Known rows, with every step that occurs
p -> g: [-16.5  16.1 -23.8   4.7  15.7  23.8  17.1   2.1 -12.1  -6.4  -4.4  12.7
  19.5   0.9  19.6  12.5  -4.8  -1.5  19.5  10.4 -14.4  14.4  11.5  -8.4
 -10.2   0.0]
a -> h: [ 10.8  -2.1  10.8   4.7  19.7   0.7  27.9  -4.5 -14.7   9.9   1.9   5.6
 -15.0  -5.7  35.1   0.8  -7.8   7.3  -5.0   2.6 -17.7  15.7  33.3   4.7
  -0.5  -8.7]
a -> h -> p: [ 26.7  -3.6  25.1  -8.4  21.4  -9.6  12.9  -3.3 -28.4  12.0  13.7  -1.3
  13.1 -24.2  15.6  -2.6   4.1  -3.7   2.5   7.3 -22.9  25.8  19.7  11.1
 -13.9 -12.5]
g -> p: [  8.2  10.1 -19.1  13.9  26.9  10.9  17.7  25.3  33.1  -2.4  -5.7   9.8
  11.9   5.7  35.7   4.0  -3.3 -13.7  11.2  15.6   3.1   8.2  40.0  12.0
  -2.3  -0.2]
h -> p -> g: [ -4.4  13.2 -11.9  -6.9  22.5  14.9  -1.2   1.8 -26.3  -3.4   5.9   6.6
  51.1 -20.4   1.4  12.6   6.5  -8.9  26.0  12.7 -17.5  28.9  -2.1  -0.6
 -22.2  -9.1]
p -> g -> e: [-10.0  14.2 -14.9  19.5  -0.2  28.0  -8.3  14.3  -7.4 -11.0 -21.0  12.6
   0.3  -1.2  -1.0   8.4  -6.4  -3.2  14.8   7.1  -5.6  18.0   6.8  -1.7
 -14.3 -11.8]
b -> k: [ -2.5   4.2 -12.6 -12.4  28.6   5.8  14.6 -16.0   5.4   3.8  16.5  15.9
   1.9  13.8  15.2   6.5  -6.5  17.5   4.1 -13.6 -13.6 -11.5  20.3   1.1
  16.9  16.9]
g -> h: [-14.8  23.0 -18.8 -11.5  31.9   7.5  21.7  24.4  25.5   5.0  23.2  17.6
   7.4   8.3  33.9 -22.0 -14.7   6.6  -5.1   4.4   0.9  17.2  36.5   2.1
  -2.8  -2.1]
a -> h -> p -> g -> b -> k -> t: [ 32.1  -4.4  38.4  17.0 -25.5 -13.0  -5.0 -12.9 -22.4 -16.9  -7.9  27.1
  27.9 -33.5  -9.7   0.1  -0.1 -31.5 -29.1 -11.4   3.5   3.7   5.9   6.3
 -36.6  31.6]
p -> h: [ -8.0  23.0  -4.1  -7.1  28.4  13.5  21.0   0.2  -0.4   9.3  13.0  11.3
  -9.5   1.0  25.4  -0.7  10.2   3.8   6.7  -9.8 -18.5  14.9  17.4   1.0
  -0.4  -7.1]
g -> b: [  4.1  12.0 -16.5  11.2  20.1  15.4  -6.7   6.1  24.3  -8.5  -3.4   9.3
  -8.1  -7.8  43.2  -1.4   0.4  -9.1   8.8  17.1  -2.1   7.6  41.1   6.1
   9.1   2.0]
e -> g: [-16.6   4.6 -35.6  -7.6   8.6  22.9  31.5  -0.3  -8.6  -3.9  -3.1  -8.1
  -5.2   6.5  14.5  23.6   7.1   4.0   8.4  22.0 -11.2  -1.8  11.1 -13.1
   6.1 -11.5]
h -> g: [-27.7   3.7 -12.1 -18.0  29.3   8.7  22.0 -19.1   0.1  15.3  19.3  -4.5
   4.5   9.6   6.8   4.9  12.2  -3.2  22.6  10.8 -11.1  -3.0   5.9  -2.0
   8.3 -17.0]
h -> p: [  6.4   3.7  -3.3 -15.8  34.2   3.6   5.0   3.2 -10.1   3.7  19.6  -0.3
  32.4 -13.4  14.5   2.0   9.8  -4.2  25.5  14.5 -17.9  23.2  11.9  12.1
  -2.3 -19.3]
b -> k -> t: [  0.5  -5.0  11.4 -10.4   4.3 -10.5  36.5   0.8   9.6  -4.3   8.2  24.3
  16.1  17.0  11.5   9.6  -6.9   3.7  -3.6 -19.9   9.4  -5.3  19.7   7.5
  10.6  12.5]
t -> b: [-14.2  14.7 -16.4   4.3  21.4   4.4   8.8   7.0  21.2  -3.5  12.2 -15.2
  11.7 -19.7  13.4  -0.3 -14.3  11.6  22.9  14.2   2.7  -5.2   6.5  -7.1
  27.3  -7.6]
e -> b -> k: [ -3.2  -5.7 -25.6 -13.9   8.7   1.3 -13.7  -9.1   2.0   5.8  12.3 -12.0
   0.7   9.6  11.9   9.9  -3.5  27.5   0.1  -8.9   6.5 -21.1  -3.7 -12.9
  28.5  21.8]
g -> e -> b -> k -> t: [  6.4 -17.4   9.2  -0.9 -30.4  -5.9 -18.6  13.6   6.7  -5.3  -8.7  -5.4
  -8.3  11.4 -17.0  12.7 -13.3  11.2 -14.3 -19.9  34.1 -14.7  -9.0   4.1
  23.0   6.9]
k -> t -> b: [-11.2   4.5   7.9   6.6   2.7  -7.0  28.0  22.8  24.6  -6.6   1.6  -6.2
  22.4 -15.9   7.8   7.8 -12.9  -0.3  14.8   4.8  24.8   0.8   8.0   0.9
  19.7  -9.7]
t -> k: [ -1.6   4.2 -15.3  -4.0  27.2  -1.7  31.4 -14.4   7.3   3.2  24.9  10.6
  -8.9  22.5  32.8  -8.6  -3.7  20.7  29.3  21.8 -21.2  -2.9   1.8  -4.4
   8.0  11.2]
b -> t: [ -5.3   0.4   5.8 -11.6  18.9 -22.4  25.1  22.4  22.3  -5.8 -12.6   6.3
  -2.8  25.4  21.8 -18.0   1.5  21.8  10.0   0.2 -19.7  14.9  19.5  13.2
   9.3 -17.0]
g -> e: [  3.3   3.9  -4.3   5.8  11.8  16.6  -5.5  14.6   9.2  -6.4 -11.5   6.1
 -19.5   6.6   8.4   1.4  -7.3   7.1  11.5   3.5  -5.1  18.1  22.2  13.2
   7.3 -20.5]
a -> h -> g -> e -> b: [ -0.5 -18.2  11.1  -1.2 -20.5  -3.1 -21.8 -15.5 -17.1  16.7  -4.0 -35.6
 -36.7  -7.5 -18.0   1.2   1.0   1.5  -9.6   1.9   6.5 -10.8 -16.0  -3.1
   6.1 -19.0]

Rows
[-11.4   6.6 -20.8   2.1  23.4   6.0  18.5   1.4  30.8  12.1   8.3  -0.2
  10.5   8.1  10.2   5.0   8.1 -26.2  10.9  14.6   4.5 -10.0  17.1   5.2
  -5.0  -4.6] => h -> g -> p
[  3.4 -30.3  34.8  -3.4 -45.2 -20.7  -9.3 -18.5 -15.4  10.8  -3.4 -16.6
 -25.3   7.3 -40.6   8.3  -5.3  -2.0 -34.6 -26.0  29.4 -31.8 -23.9  -1.3
   7.3   4.6] => a -> h -> g -> e -> b -> k -> t
[ -9.5  -4.8  11.0  -6.4  -8.5  -8.4   9.8 -22.9  22.7  -0.5   8.8  19.0
   3.2   8.5  -6.1   0.8   9.3 -22.1  -9.5 -14.2  20.8 -29.1   9.4   6.9
   4.7  21.7] => h -> g -> b -> k -> t
[-24.5  29.5 -30.1   3.7  19.4  18.3  17.8  22.1   7.3  -4.0   7.9  25.7
  27.2   2.3  21.8 -10.9 -15.0  -4.1  -6.4   3.7   0.5  18.7  24.1 -15.1
 -22.0   9.5] => p -> g -> h
[ -8.5  -6.7  10.4  -5.8  18.2  -3.3  29.9 -26.9 -18.9  20.5  13.1  -4.6
 -16.5  -0.8   6.4   1.3   6.4  -3.5  -2.5   1.8 -16.1  -3.1  12.7  -3.0
  -3.4 -13.0] => a -> h -> g
[  1.5 -12.5   7.4  -0.4 -18.2 -17.0 -27.8  35.3  20.4  -8.9 -27.6 -23.1
 -25.5  17.7  -4.1 -18.0  -5.5  26.3   2.6   0.0   5.9   6.9 -11.9   7.9
  21.1 -22.5] => g -> e -> b -> t
[ -1.8 -14.5  -1.1 -12.9 -11.0 -11.0   9.2   1.5   5.2   0.0   5.4  -5.0
  15.1   8.9   4.4  16.2  -8.1  12.8  -7.5 -14.6  29.2 -18.7  -0.2  -5.5
  24.6  18.6] => e -> b -> k -> t
[  9.0 -14.4  11.2  -0.2 -39.3  -3.3 -37.4   9.9 -22.0 -11.5 -10.1  -6.4
  40.4 -11.9 -50.4  16.0  -4.5  -8.0  -7.7 -17.2  32.2   1.0 -40.8  -1.4
 -12.4   7.9] => h -> p -> g -> e -> b -> k -> t
[ -0.3  -6.1   6.6  -9.9  16.3 -31.2  41.9   4.1  22.9  -1.9   6.9  11.2
 -19.1  41.4  21.9 -31.8  -1.7  33.2  18.8  13.0 -28.9   0.8  -8.8   2.2
   8.5   2.7] => b -> t -> k
[ -6.6   7.5 -14.5   0.5  18.2  -1.5  -0.4 -12.9  22.3   3.7  17.7  -6.5
   7.8  -8.1  -1.7   0.2 -16.1  23.2   7.4  -7.1  -0.6 -25.3  -0.2 -10.4
  27.9  23.7] => t -> b -> k
[  1.3   1.6 -15.5   2.0 -14.1  16.4 -52.3  15.9 -25.7  -7.1 -13.2 -22.5
  27.2 -24.3 -27.4  11.2   1.2  -5.2  18.1  13.3   9.7  21.2 -31.9  -5.2
  -9.5 -13.0] => h -> p -> g -> e -> b
[ 28.2 -23.0  38.9   7.4 -51.6 -16.9 -34.9   0.7 -42.5  -6.9 -14.6  -3.6
  18.6 -23.0 -46.9  10.5  -8.5  -9.0 -32.0 -23.0  22.1   2.1 -33.4   1.3
 -19.6  11.5] => a -> h -> p -> g -> e -> b -> k -> t
[ -2.8  -7.8   1.4  11.5 -42.9   6.2 -22.4  10.8  -7.4 -16.0 -23.4   0.8
   8.1   5.3 -30.0  19.0 -14.1   0.8 -14.3 -20.7  34.1 -12.5 -24.9  -9.4
   2.6  14.9] => p -> g -> e -> b -> k -> t
[ 28.5 -13.5  13.3   8.0 -27.8  -2.7 -55.8 -12.1 -44.3   0.4  -6.8 -11.6
   5.3 -28.0 -39.4   4.0  -8.5   3.6 -22.2 -13.1  -1.5  -1.1 -36.2  -8.7
 -19.8  13.9] => a -> h -> p -> g -> e -> b -> k
[  8.4  -5.3   7.8  12.6  11.5  -4.1  25.2  -6.3  10.6  17.7   0.8  -0.1
  -8.9   0.0  10.0  -3.9   4.1 -26.1 -10.4   8.2  -5.8  -7.7  22.3   4.0
 -16.1  -1.8] => a -> h -> g -> p
[  9.9   2.0   8.9   8.6  -5.3  -4.5   9.0   0.6  28.0 -13.8  -2.8  31.1
   2.9   4.0  21.3   0.9  -4.8 -16.2 -12.0 -10.3  18.1 -11.7  30.4  11.0
   8.5  26.5] => g -> b -> k -> t
[ -0.5   2.7 -39.4  11.2   1.2  25.8  25.6  21.8  20.3  -6.6 -16.7  -3.8
   0.1   5.2  19.8  20.7   5.2 -18.2  -0.7  27.1   3.1  -6.9  19.8  -5.9
  -6.0  -1.5] => e -> g -> p
[  3.7   7.5  -4.3   8.4   3.7  17.3 -24.5  10.5 -24.8  -8.8 -11.0   7.0
  27.0 -18.6 -21.7   6.6   3.2 -14.8  20.2  10.3 -12.3  33.5 -10.6   5.7
 -24.4 -18.8] => h -> p -> g -> e
[-22.7   6.4  -5.0  -8.6 -12.0  13.0 -30.0 -13.6  -5.6  18.2   7.8 -29.4
 -33.9   0.0 -26.8   1.3  18.4  -2.3  -1.2 -11.5   9.2 -10.5 -34.7  -6.9
   9.6 -20.9] => p -> h -> g -> e -> b
[  4.4  -8.2   5.4  -1.4 -24.0 -14.2 -47.1  32.1 -10.4 -15.9 -28.6 -21.3
  19.5  -5.7 -37.3 -13.6   4.8   5.0   5.4   4.4   0.1  23.2 -41.4   2.2
 -13.4 -21.8] => h -> p -> g -> e -> b -> t
[ 21.3  -7.9  12.7  14.3 -26.2   4.5 -45.8   7.4 -46.1  -0.7 -18.2 -24.1
   7.6 -35.6 -22.6   6.7  -2.3  -4.3  -8.6  10.8   0.3  20.9 -25.5  -6.0
 -22.9 -12.2] => a -> h -> p -> g -> e -> b
[-14.0  -6.5  20.9 -12.7 -35.1  -4.8 -17.0 -14.5  -0.1  13.9   8.0 -13.5
 -19.9  13.3 -49.5   4.2  15.5  -8.6 -24.3 -38.7  33.9 -27.8 -42.0  -0.7
   9.1   4.4] => p -> h -> g -> e -> b -> k -> t
[  7.6 -15.8  28.6   3.1  -9.8 -44.5  25.1 -28.4  19.7   4.5   1.4   4.7
 -51.7  17.3   7.6 -47.1   9.8   5.0 -10.6  17.3 -26.8 -24.1 -14.6  -1.1
  -8.2  13.5] => a -> h -> g -> b -> t -> k
[ -0.6   4.4 -35.0   0.6  -6.4  21.0  -3.6 -18.5  10.9 -13.7  -4.0   9.0
 -21.4   2.6   8.7  14.6   4.6  -2.1 -15.3   9.8  -4.8 -27.8   9.9 -13.3
   9.2  30.1] => e -> g -> b -> k
[  0.3  -8.2  22.0   5.6  -2.4  -2.6   6.2 -17.6 -16.2  15.7  -1.5  -9.0
 -34.3   3.0 -13.4  -4.9  -0.6  -6.9  -5.7  -2.6 -11.4   1.3   4.4   5.0
  -7.0 -23.8] => a -> h -> g -> e
[-15.3  -7.9  15.1 -11.5 -27.3 -30.5  -9.5 -11.0  14.5  12.9   7.3 -23.0
 -55.5  35.0 -38.9 -37.0  19.7  20.5  -1.5  -7.5  -7.8 -23.6 -69.9  -8.6
   3.9  -3.8] => p -> h -> g -> e -> b -> t -> k
[-16.8  17.4  13.5  -5.0   0.3 -15.6   0.5  -5.7  32.9   0.4  -0.2   5.3
 -28.8  12.3  -3.4 -32.1  31.2 -13.6  -8.5  -9.9 -14.2  -4.1  -3.9   7.7
  -7.3  -8.8] => p -> h -> g -> b -> t
[ 31.4   5.7  13.3  15.6  -6.6  -0.4 -28.7 -26.3 -25.2  -6.6   1.8  19.3
  15.2 -33.1  -3.7  -4.9   0.6 -17.4 -21.7  -3.3 -18.5   0.7   6.8  -4.0
 -31.1  34.7] => a -> h -> p -> g -> b -> k
